What can hang from each mark:
doki: mivi vimo
fusoz: mivi pegiv
pegiv: mivi siba
vimo: doki mivi siba
siba: fusoz pegiv
mivi: doki siba

Every row comes from one small tree of marks. The marks that hang from a mark follow it in brackets, in alphabetical order. Every link used is in the known rows. Which tree was each row made from?
Known rows:
fusoz[mivi[doki siba[pegiv]]]: [-11.4   9.5   3.7 -34.7 -32.8  20.2   8.7 -10.8  14.6 -29.8  -8.5 -39.3
   6.2   7.3  16.4  14.9 -10.0 -47.0]
fusoz[pegiv[siba]]: [ 27.1 -29.7 -11.5 -36.3  37.4  47.5 -24.5 -27.5  28.8  -1.8  20.2  -6.2
  15.7 -20.0 -21.9  -8.6 -15.9 -10.4]
mivi[doki siba[fusoz pegiv]]: [-12.0   2.6  41.3   9.7 -14.1  -7.5  10.8  -7.4   6.8 -10.3   6.0   9.6
   3.6  17.6  47.5   8.9  -0.2 -12.9]
vimo[doki[mivi[siba[fusoz]]]]: [ 18.8  28.8   3.2  42.6 -13.1 -43.6 -14.5  -3.0 -30.5  44.3 -18.4 -46.3
 -17.2  35.8  -5.3 -10.4  -5.5   0.7]
fusoz[mivi[doki] pegiv[siba]]: [  9.5  -8.5 -19.0 -53.9   1.3  78.4   1.3  -6.2  69.3 -38.2  15.3 -22.7
   1.5 -13.0  -7.8  13.1  -3.2 -28.2]
siba[fusoz pegiv]: [ -5.1 -27.5  52.8  14.6   1.9 -12.1  -5.4 -34.8  -0.5  14.3   0.6  19.2
  12.8  -6.5   8.1   1.3 -13.9   6.7]
fusoz[mivi pegiv[siba]]: [ 12.7 -17.1 -27.4 -57.9  23.4  69.5 -24.7 -32.3  36.3 -20.5  15.5 -33.3
  13.4 -24.1 -41.0  10.2 -17.3 -29.4]
pegiv[mivi siba]: [ 16.5 -31.1 -12.1 -55.1  42.2  61.8 -11.8 -30.9  42.3  29.8   5.0 -38.8
  -0.8 -27.9  -0.8 -26.5  11.2  20.4]
vimo[doki mivi[siba[fusoz]]]: [  9.4  61.2   0.6  48.1  -6.6 -51.1 -19.8  19.4 -72.4  61.5 -32.8 -10.8
 -28.6  -2.3   7.7 -10.7  -9.3   5.5]
siba[fusoz pegiv[mivi[doki[vimo]]]]: [-10.7 -14.2  50.3   2.3   9.2  -4.7  42.5  -2.7  15.3   1.4  -7.4  44.5
  -1.6  -8.5  40.6  -3.2  43.9  41.7]
doki[mivi[siba[fusoz pegiv]] vimo]: [ -0.6  -8.2  33.4  14.7   2.7 -67.2  18.5 -16.5 -61.6  18.4  16.9   1.1
  32.4  25.3  -2.8  27.1  19.5 -15.7]
vimo[doki siba]: [ -2.8  12.8 -41.8  39.2 -19.7 -29.7 -24.3  18.4 -12.9  11.1 -19.0 -25.5
 -15.8  -1.7 -12.5 -40.8 -27.7   4.4]
vimo[mivi[doki] siba[fusoz pegiv]]: [-34.4  11.1  45.5  32.0 -21.4 -31.9  25.7  25.6 -31.1  -4.0  17.3  45.7
  -5.7 -21.5  43.8   1.9   1.4  -3.2]
fusoz[mivi[doki[vimo]] pegiv]: [  7.3   6.2 -29.7 -18.4 -10.8  17.9  19.7  23.3  28.2 -52.1 -11.5  12.9
  -0.9   8.4 -21.8  18.3  15.4  -6.2]
doki[vimo]: [ 14.8 -16.9 -28.2  10.8   6.8 -34.3   1.9   8.1 -18.8  10.7 -17.6  17.2
  13.3  14.2 -27.4  -4.2   2.4  19.9]
fusoz[pegiv]: [ 28.1 -18.0 -11.6  -6.1  18.9  16.4 -18.4 -11.1  13.5 -16.1  -4.9   5.6
   0.0   0.1 -29.7 -13.7 -12.9   2.9]
fusoz[mivi[doki[vimo]] pegiv[siba]]: [  2.7  -6.3 -30.2 -46.6   8.0  51.1  15.2   5.8  44.6 -39.0  12.8   2.6
  15.2 -15.9 -12.7  22.8  12.4 -18.7]
pegiv[mivi[doki[vimo]] siba[fusoz]]: [ -1.6 -15.0   3.2 -23.7  30.4  35.4  29.0  10.7  48.8  16.4   8.6  24.2
  -7.3  -3.6  32.1  -4.2  47.4  50.0]
mivi[doki[vimo]]: [  9.3 -12.0 -14.2  14.7 -17.5 -20.1  32.8  33.1  17.9 -10.0 -15.1  29.1
  -2.4  28.8  11.0  -2.8  14.4  22.3]

Which tree is each row?
[ -1.2 -18.8  -9.9 -31.2   9.5  45.9 -25.5 -27.0  31.1  17.5  12.4 -23.4
   9.1  -3.6 -14.9  14.0 -20.4  -2.8]
pegiv[siba[fusoz[mivi]]]
[ 14.0  -7.3  12.4  -0.3  22.4  31.0   2.8   8.0  48.2 -18.9  -4.7  32.2
 -28.6  14.9  12.6 -17.2  29.2  47.8]
siba[fusoz[pegiv[mivi[doki]]]]
[  1.3  14.5  11.6  -0.5   5.4 -65.8  15.7   2.5 -91.1  28.4  -6.0  16.4
  24.3 -24.7  -3.1  16.1   8.3 -21.7]
doki[vimo[mivi[siba[pegiv]]]]
[ -4.0   0.8  12.8  -2.8  -9.7 -31.6  32.8   6.7 -15.9 -14.7  -0.7  14.7
  24.0   7.0  33.6  13.1  12.9 -22.4]
mivi[doki[vimo] siba[pegiv]]
[-22.1  -1.2  20.6   0.5  -6.2 -32.4   5.5  -1.6 -59.7   7.5  12.5   8.2
  11.4 -44.6   3.0  -6.4 -20.8 -25.1]
vimo[mivi siba[pegiv]]
[ -2.3  16.3  -3.8  52.8  -7.8 -36.8 -14.5  16.6 -21.1   2.4   9.5  -9.3
 -16.5  15.5 -15.1 -20.2  -3.3  10.9]
vimo[doki[mivi] siba[fusoz[pegiv]]]
[  8.5 -15.5  33.4 -11.4  -3.9 -24.0   3.5 -35.8 -30.6  10.5  13.4 -53.5
  24.5  17.0  -1.3   7.2  -7.4 -43.6]
doki[mivi[siba[pegiv]]]
[ 16.2  64.5   3.2  41.4   8.3 -43.3 -20.3  14.9 -65.7  43.4 -23.1  -0.5
 -27.6 -11.9  -3.1 -10.9  -4.3  -1.4]
vimo[doki mivi[siba[fusoz[pegiv]]]]
[-24.8  34.4  34.6  54.3 -14.8 -56.1  -2.0  11.1 -72.3  39.9  -7.5  17.2
 -11.5 -44.4  19.8 -17.2 -14.3  -0.7]
vimo[doki mivi siba[fusoz pegiv]]
[ -9.4 -17.9 -10.8  25.7   9.0 -53.6  10.0  22.8 -40.4 -16.9  33.4  31.0
  14.7  29.8 -32.4  13.9  16.1  12.2]
doki[mivi vimo[siba[fusoz[pegiv]]]]
[ -4.8 -16.5  -1.8 -25.4  -6.4  54.3  -7.5 -11.1  58.6   3.0  10.5 -13.9
  -1.2   8.5   9.4  13.2  -3.8   0.7]
pegiv[siba[fusoz[mivi[doki]]]]
[  8.3  -1.2  -7.0  -7.7   9.2  22.9 -27.6 -12.0  13.4 -24.0  -4.4   8.1
  -9.3  12.8 -35.9  10.8 -11.7   8.1]
siba[fusoz[mivi pegiv]]
[-14.5  -7.2 -34.8  18.1 -23.3 -29.3  27.1  45.2   9.0 -28.5   2.5  30.4
   0.2  22.6  10.4  -7.7   9.0  16.2]
mivi[doki[vimo[siba]]]
[-15.7  29.6 -37.6  31.2 -11.6  -6.4 -33.2  18.0  -9.3 -14.1  -9.2  -8.4
 -22.2  -6.1 -28.5 -16.3 -20.5   6.1]
vimo[doki siba[fusoz[mivi pegiv]]]
[  0.8 -19.2  11.9 -31.7  26.9  64.2  12.3  -3.9  71.5  15.7  10.6   2.2
 -16.5  -2.3  38.7 -15.8  28.7  44.3]
pegiv[mivi[doki] siba[fusoz]]
[  5.3  19.0 -34.0 -33.2  -8.8  38.0  -9.3   7.6  27.1 -53.9  -6.1 -28.2
  -7.3  20.4  -7.0  13.6  -4.4 -37.6]
fusoz[mivi[doki siba] pegiv]
[-12.1 -13.7  39.3  -5.2 -11.6   6.9  -8.6 -36.6  -0.9  -2.3  -7.2  -2.7
   9.2  -9.6  -6.5  15.6 -16.9  -7.9]
siba[fusoz[mivi] pegiv]
[-21.7  26.3 -39.2  39.0 -30.2 -17.6 -30.7  19.0 -14.6   5.5 -17.1 -20.1
 -25.2   5.6 -17.5 -19.9 -26.0  11.2]
vimo[doki siba[fusoz[mivi]]]
[ -5.2 -11.3 -12.1 -19.0  -3.7  30.6  10.5   1.7  36.4   4.1  10.6   6.6
   9.1   5.4   6.8  24.0   8.9   8.6]
pegiv[siba[fusoz[mivi[doki[vimo]]]]]
